Each row comes from the steps of one path. Every step used is in the known rows, and no mark comes twice. Write the path behind each row, first mark first.
Known rows:
telaf -> gevolan: [-24  -3  -5   7 -10  -1 -15 -18 -54  -6 -27 -36  28  10   7  12 -11 -15
  27  14   7   7  15   2 -19 -19  20 -19  -9  -2  11 -15 -14  19 -16  29
   0]
gevolan -> telaf -> meved -> tevi -> rikek: [-13 -23   6  11  12   7   6   8  27  -2 -17 -48  41 -25   6 -30 -18 -12
  21  19   4   6  16  10 -15  -1  30   7 -12   5   5 -30  13  44  27 -11
  15]
telaf -> meved -> tevi -> rikek: [-10 -19   7   5  13   0  -6  11   6  -3 -17 -43  38 -13  10 -34  10 -31
  10   5   8 -10   5   1 -21  -2  15 -23 -10   1  10 -26  17  40  35  -2
   9]
gevolan -> rodok -> gigel -> tevi -> meved: [-15 -10   8  -2   6   9   2   4 -27   5  -5  18 -21   9   8  53  71  25
  12  31  14  12  56  27 -15 -16  -1  52  11  -3 -24   2 -44 -15  18 -45
  20]
tevi -> meved: [-26  -4   5 -11  -2  -3   6  -9 -20   3 -46 -10   7   6  11  32 -12 -12
  19  33  10   0  -3  25 -23  16   1 -48 -10 -25 -13  11 -26  -7 -18  36
   1]
tevi -> felof: [-17  -4   5   0  -4  -6   0 -31 -21   8 -23  -5   1  15   2  12  -6 -12
  29  13   9  -6 -10  30 -16   4   2 -41 -10 -24  -9   1 -12  -9 -21  42
 -16]
lora -> telaf -> meved -> tevi -> gipori: [-29 -17  -1  -2   6   3  14 -30  18  -7  -6 -33  30 -24   3 -53  24 -26
 -30   8   1  11  28 -21 -20   2  19 -52 -12 -18   7  16  43  33  15  21
  -5]
felof -> rili: [-25   1  -5  -5   2  -9  -9 -12 -39  11 -27 -11  -8  24  18  33  22 -27
  41  33  16  -2  11  11 -13   5  12 -25   4 -13 -19   7 -24   9  -3  40
 -25]
tevi -> gevolan -> rodok: [ -9  -7   0   4  -4  -1  -8 -22 -56   0 -31 -23  -1  12  13   0  32   3
  42  29  11   2  32  15  -5  -1   8  15  -2   1 -16  12 -15  28  -8  23
   7]
lora -> telaf -> gevolan -> rodok -> gigel -> tevi -> felof: [-21 -19   8  17  -3  15 -15 -32 -44  -6  28  15 -21   3  -4   9  73  34
   0  -4  10  27  75  10 -15 -45  20  50 -10  20 -10 -11 -20 -33   5 -49
   3]
telaf -> gevolan -> rodok -> gigel -> tevi -> burun: [-16 -12   8  13  -5  10 -20  -4 -77  -9  -8 -12  -6   9  11  45  70  27
  23  20  18  29  53  19 -14 -53  19  70  -8  22  -2   4 -26   0  17 -75
   6]
telaf -> gevolan -> rodok: [-18  -8  -7  14  -4   2  -7 -27 -70  -3  -8 -27  25  15  10  12  12   2
  38  14   5  16  45   6 -15 -28  19  15  -7  15  11 -21 -15  35  -2  13
   9]
gipori -> tevi -> meved -> telaf -> gevolan -> rodok: [-25 -19   1   3  -1  12  20 -15 -36  -6 -22 -25  20 -21  -9   5  39  33
   1  48   2  40  56  -7 -13  18  11 -55 -32   3  12   7  -1  -4   5 -20
  15]
gipori -> tevi: [-15  -3  -4  -8  -6   0  -3 -10 -12   4 -27 -24  -7  -2   6   4   1 -10
  -3  18   7  19   5   9 -16  14  -3 -23   3 -17   0  26  15  13   2  23
 -10]
gipori -> tevi -> burun: [-16  -6   5 -11  -8  -2  -3 -11 -27  -1 -49 -28 -12  -7  12  16   0  -3
  -1  27  13  29 -16  22 -17  12  -2 -35 -17 -16  -3  57  20   4  -1  -4
 -21]
rikek -> tevi -> meved: [-21   0   8  -2   2   1  12   9  -4   3 -49 -27  13  -6  14   6  -4 -10
  25  31  19   9  -5  16 -31  24 -10 -51  -5 -37 -17  -6 -24 -15   3  41
 -14]
nodup -> rikek -> tevi: [-10  12   9  17   2   1   3  -2  20   0 -31 -47  13  -1  22   4 -16 -38
  26   4  32  11 -26   2 -24   8  -8  -5   9 -30   3 -10 -14   9  19  17
 -22]
gevolan -> rodok -> gigel -> tevi -> felof -> rili: [-14 -12   7   2   8   3  -8  -5 -46  13  22  34 -49  28   1  49 109  19
  42  28  21   1  58  31  -7 -16   3  46   8   1 -34 -11 -44 -30  23 -35
 -16]
telaf -> gevolan -> rodok -> gigel: [-17 -14   0  15  -1   6 -22 -16 -68 -10  10 -10   4  21   8  28  47   3
  26  10   9  27  67   6 -12 -45  19  50  -6  25   2 -35 -29  28  14 -20
   5]
gevolan -> rodok -> gigel -> tevi -> burun: [-10  -6  10   8   2   7 -11 -10 -43   6 -11   4 -21  13  21  49  69  20
  16  25  20  22  39  25  -8 -42   8  78   6   6 -16  28 -21   4  23 -67
  -1]
lora -> telaf -> meved -> tevi: [-26 -11  -1   7   8   7   5 -31  19  -3  -8 -28  39 -16  12 -51  23 -29
 -21   4   3  13  38 -41 -21  -6  23 -32  -4  -9   7   1  30  45  18   4
   3]
gevolan -> telaf: [-22  -2  -4   7  -5   3   5 -27   1   8 -32 -26  17   3  12  21 -42  -3
  31  33   5  15  12  20  -7  -4  25  19   4 -12  -9   5 -13  25 -17  29
  -1]
rodok -> gevolan -> telaf -> lora: [-20  -5   6   3 -10   2  -4 -33 -38   7 -48 -36  19  -1  -1  20 -43   7
   1  34  -1   8  23 -14 -10 -22  40  26  -4 -10 -16 -20  -8  21  -8  -4
   9]
gigel -> tevi: [-16   7  -4   2  -6   1  -2 -11 -12  15 -28 -17   8   7  14  24  14  -4
  15  17  11  -7   6   8 -12 -15   8  23  24 -21  -6  16 -12   5  -4  10
   5]
tevi -> gigel: [-17  -7   5 -10  -5  -7 -12 -14 -33   9 -40  -9  -2  21  17   4 -10 -17
  29  16  12  14  -7  35 -10  -2   9 -23  -5  -9  -8  29 -11  13 -16  17
   0]
lora -> telaf -> meved: [-26  -2   0   2   4   4  -7 -44   1   5 -15 -15  19   0  12 -22   0 -21
  -6   6   3   5  24 -30 -23  -8  22 -21  -6 -16   8  17   4  29  -7  20
  -1]
gigel -> tevi -> felof -> rili: [-20  -2   2  -6  -1  -5   0  -6 -31  17 -15   7 -28  17   1  34  52   2
  43  30  18 -17   7  31 -13   8   4 -22   6 -25 -26   7 -29 -38  -8  15
 -22]
rili -> felof: [-29   4   1  -9   2 -10  -7 -21 -26   3 -14 -18   4  27  17  47  -1 -25
  31  24  12  -4 -10  30 -15 -13   7  -2   0 -13 -12  -9 -25  13  -2  42
  -7]
rodok -> gigel -> tevi: [-15   1   4   4  -2   5 -18   0 -13   9  -8  -2 -14  13  13  38  48  -5
   2  15  15   2  30   8 -11 -31   7  56  25  -9 -15   2 -27  -3  12 -23
   1]
gipori -> tevi -> gevolan -> telaf -> lora: [-16 -14   4 -11 -17   4   3 -17 -19  -1 -60 -54   2 -14 -11 -25  -9  18
  -4  36  -4  33  23   4  -5  31  29  -6 -18  -4 -16  32  15  34 -10  -9
  12]
telaf -> gevolan -> rodok -> gigel -> tevi -> felof: [-12 -18   7  15  -3  10 -13 -10 -62  -5  22   8 -13  14  -8  29  77  31
  28   7  11  11  63  24 -13 -42  12  53  -4  14  -4 -33 -34 -20   9 -45
   9]
tevi -> burun: [-21   1   6  -1  -6  -6  -6 -25 -35   3 -53 -25   7  10  22  28 -14 -17
  23  27  16  11 -21  23 -16  -8  10 -20 -14 -16  -7  39  -3  11 -13  10
 -19]
rikek -> nodup: [ -6  10  -4  -2  -2   1   2   6   4   3 -29 -39   4  22  26   9 -15 -17
  19   4  18   0 -20  13 -21 -12   8 -26   9 -15   3 -11 -19  14  10  64
  -6]
rikek -> tevi -> burun: [-15   5   9   7  -2  -2   0  -5 -18   4 -57 -42  13  -2  25   2  -6 -15
  31  25  25  19 -23  16 -24  -2  -2 -26  -9 -27 -11  20  -1   3   6  18
 -35]
telaf -> gevolan -> rodok -> gigel -> tevi -> gipori: [-17 -14  -1   6  -5   7 -11  -2 -64  -8  16 -12 -11   6  -4  34  72  24
  10  16   9  17  65  26 -11 -45  13  62   6  12   2  -9 -19   0  17 -34
   9]
lora -> telaf: [-28   2  -2   4  -3   1  -9 -46  -4   7 -26 -13   5   4  22  -1 -17 -18
  -6   7   9  17  12  -3 -16 -11  18 -15   1 -11 -10  30   6   8 -16  34
 -12]

Which path is each row?
[-32 -15   3  -5  -8   8  13  -6 -19  -9 -38 -36  21 -27 -11   6  19  16
 -11  47   2  31  27 -11 -18  28  11 -88 -35 -13  12  12   0 -22  -9  -4
   6]	gipori -> tevi -> meved -> telaf -> gevolan
[-22 -11  -1  18  -2  16 -23 -25 -45  -5  19   0  -9   2  10  15  67  24
  -8  -1  10  34  86 -10 -13 -57  27  77   7  27  -5  -4 -17  -1  15 -50
  12]	lora -> telaf -> gevolan -> rodok -> gigel -> tevi
[-12  -7   2   9   6   3 -14 -23 -36   5   5   5  -8  26  17  32  45  -5
  22  15  11  19  52  12  -7 -33   8  58   9  10 -13 -11 -24  31  19 -12
  -1]	gevolan -> rodok -> gigel
[-18 -10  -2   4   7   2   9  -9   3  -1 -13 -36  49  -6   8 -33  28 -33
   7  15   4  -4  25 -26 -18  -1  13 -28  -1 -16  13 -20  16  58  24   7
   8]	telaf -> meved -> tevi
[ -6 -18   7  17   4  10 -32  17 -61  -5  12 -16 -12   7   7  32  55  23
  23   1  15  12  54  32 -14 -54  18  86   2  37  -2 -30 -30  -7  31 -57
  18]	telaf -> gevolan -> rodok -> gigel -> tevi -> rikek
[-23  -2  -1   3  -8   0  10 -42  -7  15 -43 -38  36  10   5   7 -44   0
  12  25  -4  22  15   4  -9  -5  42  15  -5  -6  -9   3  -4  52 -12   7
   9]	gevolan -> telaf -> lora
[-12 -13   5 -20  -8  -3  -8   0 -24   5 -36 -12 -21   6   6  -9   3  -5
   5  16  10  33  -3  34 -12  19  -3 -35  -8 -10  -5  48  13   6  -4  -1
  -1]	gipori -> tevi -> gigel
[-10  -3  15  16   1  11   6   9  26 -14 -39 -66  16 -26   3 -29  -7 -14
  45  29  26   7  -3 -10 -18  30  11  10 -12 -29   3 -17 -25  23  11  -7
   2]	nodup -> rikek -> tevi -> gevolan -> telaf -> meved
[-30 -21   5  -1  13   1   7 -26   2   0   4  -3   5  -6   0 -42  63 -23
   7  15   9   4  37 -21 -21  18  19 -75 -25 -13 -12  -9  13   0  14   7
 -24]	lora -> telaf -> meved -> tevi -> felof -> rili
[-21 -13   1  16  -2  12   1 -19 -40  -1  14 -19  10  -6  -7  23  87  31
  -2  35   7  21  76  -4   2 -41  24  43   0  10   7  -3 -12  -3  20 -46
   9]	meved -> telaf -> gevolan -> rodok -> gigel -> tevi -> gipori
[-17 -14   5   4  -1  -3  13 -19  -1   1 -17 -19  22  -1   3 -18  17 -19
  15  11   9   1   3  18 -15   6   3 -52 -10 -17  -9 -15  14   6   2  24
 -12]	meved -> tevi -> felof
[-27   2   5   0   0   7  21 -13  10  17 -44 -14  21 -12   7  28  27  14
   2  54   9  -4  14  -5  -9  12  11 -35   2 -31 -11  25 -22 -26 -10  -6
  14]	gigel -> tevi -> meved -> telaf
[ -7   5  14  13  -4   2  -7   9  -1 -11 -49 -59  -2  -8  17 -12   8 -31
  35  15  35   3 -25   5 -19  23  -9 -14  -3 -28 -10  -2 -19  -2   6  18
 -17]	nodup -> rikek -> tevi -> gevolan
[ -9  -3   1  11   4   8 -11 -10 -29  12  10   8 -14  18  15  38  69  13
  13  16  13  11  60  10  -6 -40   7  91  27   6 -15   0 -27  14  25 -39
  11]	gevolan -> rodok -> gigel -> tevi
[-21  -5  -2   4   2   6   7 -24   6   6 -19 -28  32  -2   3   3 -25  -5
  32  31   0   4  23  -4 -14  -1  29  14  -4 -18   9  -7 -14  45  -7  14
  11]	gevolan -> telaf -> meved
[-27   0  16  21   1  10  18   2   9 -13 -43 -59  40 -25   5   7   0 -13
  20  34  28  22  -6 -16 -26  23   6 -69 -29 -25  13 -25 -29 -25   8 -10
  -5]	nodup -> rikek -> tevi -> meved -> telaf -> gevolan
[-10 -15   5   8   6  -3  -7   8   2   1 -27 -43  23  -8  19 -14  -7 -28
  11   6  14   3  -7  25 -15  -7   9 -18  -4   6  -8 -15  18  20  24  14
  -3]	meved -> tevi -> rikek
[ -3  -9  10  14   3   8 -18   6 -38  -5 -18 -23 -17   6  15 -14  75   3
  36  24  22  20  53   4 -11  -9  -5  45   3  -1 -29 -17 -27  13  27  -3
 -12]	rikek -> tevi -> gevolan -> rodok -> gigel
[-26 -10  -7  16  -4   7  -9 -49 -54  -6  -2 -19  18   5  15  -7   8   6
  12   2   5  33  58  -9 -17 -33  28  11 -12  19   6   2   0  24  -7  10
   4]	lora -> telaf -> gevolan -> rodok
[ -6 -14   7   6  16  11  -1  19  48  -9  -9 -55  20 -16  24 -61   3 -23
 -20 -21  16   7  -3 -10 -31 -11  21 -43 -14  10  12 -24  23  19  49  21
   5]	lora -> telaf -> meved -> tevi -> rikek -> nodup
[-15  -7   2   1  -7  11   1   0  -6   1 -35 -38  11 -18  -5 -12  24  19
  32  43   5 -12  32  -5  -7   8  27  38   4 -19  -4   9 -23  18 -12 -14
  28]	gigel -> tevi -> gevolan -> telaf -> meved
[-16 -10  11   0 -13  10 -11  -8 -20   4 -41 -31  -5   0  -5   8  39  24
   2  34   4  16  47   3   1 -12  40  73   3   3 -31   6 -27  17   0 -55
  22]	rodok -> gigel -> tevi -> gevolan -> telaf -> lora
[ -6 -11   5  -7   0  -2 -16   9 -10   2 -30 -32 -17  -8   9   4 -16  -9
   0   9  11  14 -15  36 -19  12  -2 -20  -7  -1  -3  24  15  -4  13  13
  -9]	gipori -> tevi -> rikek
[  0  -5  19  21   4   9 -16  10 -16 -14 -15 -33 -23   3  18   3  63 -14
  35  13  37  22  28   6 -12  -2  -9  55   0  -1 -18 -19 -35   7  37 -33
 -11]	nodup -> rikek -> tevi -> gevolan -> rodok -> gigel
[-13   1   1  -2 -12   1 -11   0 -32   4 -45 -29  -7  -1   8   4  34   3
  23  29  14 -15   9  10  -7   0   7  15  13 -19 -18  25 -17  -4 -15  14
   9]	gigel -> tevi -> gevolan
[-19  -7   0  26   1  16  -8 -19 -37   5  12 -15  20   2   2  23  85  28
   9  30   8  22  84 -26   1 -48  28  64   5  18   6 -19 -25   9  23 -61
  18]	meved -> telaf -> gevolan -> rodok -> gigel -> tevi
[ -5 -13  -1  -6  -7   3  -5  -8 -47  -4 -29 -27 -22  -4   2 -14  45  15
  17  29   7  21  36  13  -6  19  -4   1  -6  -1 -11  31   9  20   3   7
   5]	gipori -> tevi -> gevolan -> rodok
[-14 -13  10   2  -3  15 -15  10  -6  -5 -15 -20 -10 -12  -7   3  59  19
  22  40   9  -3  53  -6  -5  -8  27  72   4  -8 -14  -2 -37  10   4 -49
  25]	rodok -> gigel -> tevi -> gevolan -> telaf -> meved
[-11  -8   1   1   1   5  -2  -9 -30   6  10   3 -24  10   5  38  71  17
   4  21  12  10  50  32  -5 -33   2  70  21  -3 -14  14 -14   3  23 -22
   2]	gevolan -> rodok -> gigel -> tevi -> gipori
[-12  -9   1 -13 -13   0 -13   0 -32  -7 -47 -36 -20 -10   0 -15  25  -2
   5  29   9  12   7  10 -11  29  -4 -32  -8 -15 -12  36   9   3 -10  22
  -4]	gipori -> tevi -> gevolan
[-18 -18   4   9   4  10   4  -3  -5  -9 -17 -37  35 -29  -4 -14   1  -5
   6  38   2  -2  44 -35 -14 -15  26  14  -2 -15   1 -46   8  30  22 -12
  15]	rodok -> gevolan -> telaf -> meved -> tevi
[-18 -25   6  -2   4   6  11  -1  11   0 -21 -28  36 -11   4 -43   1  -7
  24  27   4  24  29   8  -8   7  29 -11 -13  -3   5  -1  10  53  12 -24
  23]	gevolan -> telaf -> meved -> tevi -> gigel
[-32  -2   9  -5  -1  -1  24 -41  -4  17 -62 -30  46   2   2   7   0  -4
 -11  46  -2  11  11 -19 -13  20  30 -70 -24 -19  -9  14 -11  17 -12  -1
  10]	tevi -> meved -> telaf -> lora
[  4   5   4   1   3   5  -8  40  15   7 -27 -44 -13   7  25  15  -7   4
  16  -5  25 -14 -33  40 -22 -19   8  11  16  -3  -1  -9 -21 -20  27  27
   6]	gigel -> tevi -> rikek -> nodup
[  2  -9   4   4   8   2   0  39  26  -6 -25 -60  15  -2  29 -21 -10 -23
   7  -8  22   2 -26  30 -22  -9   9 -33  -1   8   0 -34   8  12  43  39
  -3]	meved -> tevi -> rikek -> nodup
[-15 -10   8   3 -11  12 -18   8 -11  -3 -27 -18 -24  -7   2  22  41  22
  21  41  13  10  43  19   2 -12  21  78  11  -3 -31  11 -37  -9  -6 -31
  14]	rodok -> gigel -> tevi -> gevolan -> telaf
[-24 -14   8  16  -4  15 -23 -26 -61 -10  -2  -4 -15  -2  16  25  65  31
  -6   9  18  44  66   3 -16 -57  28  66 -13  28  -8  27 -11 -12  12 -78
   1]	lora -> telaf -> gevolan -> rodok -> gigel -> tevi -> burun
[  0 -12   9  12  10   7 -24  10 -26  10   8  -1 -26  11  17  37  53  15
  17   6  18   5  39  38  -9 -41   8  93  16  22 -17  -8 -26  -5  36 -48
  12]	gevolan -> rodok -> gigel -> tevi -> rikek
[-27   2  12   5   3   4  29 -23  11  18 -65 -46  52 -10   5 -20   7  -1
  -4  43   7  19   9 -29 -20  26  18 -74 -19 -32 -12  -3  -8  10   9   5
  -4]	rikek -> tevi -> meved -> telaf -> lora
